What can hang from each mark:
E: H T
U: G T
T: A E U
A: H
Z: H T
G: U
H: E U

Every row comes from one small tree of marks. The marks that hang from a mark follow it in brackets, in alphabetical order. Every link used is in the known rows. Which tree was each row made from?
Known rows:
T[E]: [ 23  -2  43  -6   7 -16   9  16  -7  -8 -18 -14 -13  18  -2  26  15  -2
  41]
T[A E]: [ 27   4  63 -30  11  -1   6  28 -17  -7 -26  24 -21  41   2   3  12   5
  30]
T[A[H]]: [ 29  -4  27 -14  -8  29  29  32 -17  20  -5  22 -13  45  30 -36  18 -16
   5]
T[A E[H] U]: [ 17  13  83 -67 -11  13  15  11 -12   9 -21  49  -9  68   6   6   6 -18
  47]
A[H[E U[T]]]: [  3 -11  23  43 -27  47  15  28  -8   7 -22   3   4  34  59  43  17 -36
  17]
G[U[T[A E]]]: [ 14 -24  78  19   7  27  10  33 -42   3   8  29  27  27  15  46  -4 -40
  32]
T[E U]: [ 19   7  53 -19  -8 -19   8  12 -15   4 -34  10 -11  31 -14  43  -4 -12
  57]
G[U]: [  9 -18  28  23   2   2  38   9 -23   7  22  -7  29  10  30  34 -10 -47
  33]
Z[H[E] T[U[G]]]: [  1 -26  52  -3 -34   7  18  25 -11  10 -27 -32  57  50  10  30  15   2
   8]
A[H[E]]: [ 16  -9  17   8 -21  22  15  23   0   9 -22 -19 -12  33  47  23  28 -18
  31]
T[A[H] E U[G]]: [ 25   3  64 -58 -23  22  20  54 -31  22 -37  51 -26  88  16 -38  27 -33
  35]
U[G T]: [ 17 -39  45   7 -20  34  27  46 -36  -4  36  -5  23  19  14 -34  15 -43
  -6]
E[H T[A U[G]]]: [  6   0  75 -39 -32  15  38  20 -13  13  12  50  11  74  54 -55   4 -59
   2]
Z[H T[E]]: [ 20 -22  53  12   2 -10  12  21  -5  12 -22 -45  50  29 -18  25  31  30
   8]
H[U[T]]: [  3 -12  24  48 -10  28  29  15 -19  -3  10   8  25   8  26  28 -14 -38
   1]
A[H]: [ 26 -11   5   9 -15  18  33  24  -7  25   2 -15  -5  26  29 -19  26 -23
  16]
E[H T]: [  8  -4  51   3 -14   0  32   0   7   5  21  -1  17  32  52 -20  12 -39
   6]
Z[H[U] T]: [  4 -19  21  41 -10   8  38  10  -3  17  -7 -35  68  25  12  17   8   4
 -16]
Z[T[U]]: [ 18  -6  24  32 -27 -25  20  17 -22  15 -26  -6  28  31  -7  33   3  -5
  14]
Z[H]: [ 16 -24  32 -13   4  16  36   1   2  12  23 -42  39   5   0 -10   0   1
   6]
A[H[E[T] U[G]]]: [ -3  -4  20  29 -32  26  28  37  -4   5 -29   7  -5  59  88   0  26 -55
   7]

Which tree is each row?
[ 22 -28  81 -23  -8  35   8  61 -43  -9   8  29   3  48   7 -33  25 -29
   4] => U[G T[A E]]
[ -1  -3  54   8 -29 -10   4  21 -11 -14 -34   6  -3  41  50  36  -5 -34
  29] => H[E[T[U[G]]]]
[  4 -26  62 -12  -2  51  33  32 -17   4  13   3  44  38  18 -21   5 -22
  -9] => Z[H[U[G T[A E]]]]
[ 16   6  45 -27 -29  27  13  27 -20  19 -40  43 -16  64  32  14  -1 -21
  33] => T[A[H[E]] U]
[ 19 -33  66  -4 -12  24  10  52 -35 -10  14  -1  10  29   3 -15  27 -32
  13] => U[G T[E]]
[ 18 -28  90 -43 -15  50  17  52 -33  -6  23  29  12  58  19 -45  36 -37
   5] => U[G T[A E[H]]]
[ -8 -12  33   4  -5  29  28  -4  12  -5  -8 -31  37  18  39  44  -9  -8
  14] => Z[H[E U]]
[ 13   1  61  -8 -22  -7  24  34 -30   7 -14  48  -2  58  35 -39 -12 -44
   1] => E[T[A U[G]]]
[ -2 -20  39  -7 -26  52  51  13  -6   1  44   6  34  37  51 -26  16 -63
  -2] => E[H[U[G T]]]
[  0  -7   8  10 -32  39  35  33  -3   4 -21  -4  -5  53  74   2  29 -48
  17] => A[H[E U[G]]]
[ 21 -22  57  13 -16  50   0  43 -29   5  -6  23   4  34  27  13  13 -17
   6] => U[T[A[H[E]]]]
[ 16  -2  55 -38 -18 -12  20  30 -23   1 -22  11 -10  48  -2   1   9 -32
  47] => T[E U[G]]
[  0 -13  61  -1 -11   5  10   3   4   3 -18 -22  31  24  26  37 -12  -4
  20] => Z[H[E[T[U]]]]
[ 21  10  45 -13   0  24  18  37 -13  11 -39  36 -23  64  32  -5  25 -16
  24] => T[A[H[U]] E]
[  5 -12  55   6 -10  40  25  46 -33 -11  -1  35   9  47  32 -12   8 -45
   0] => H[U[G T[A E]]]
[  6  -7  41  40  -3  20  16  20 -18  -9  -9  11  17  16  20  43  -5 -29
  17] => H[U[T[E]]]
[ 12 -17  26  22 -23  45  32  48 -21  16  -4  10   5  48  44 -20  34 -51
   6] => A[H[U[G T[E]]]]
[ 30 -17  71   4  -4  38  -4  49 -32  10 -12  29  -4  40   5   3  24 -11
  15] => U[T[A[H] E]]
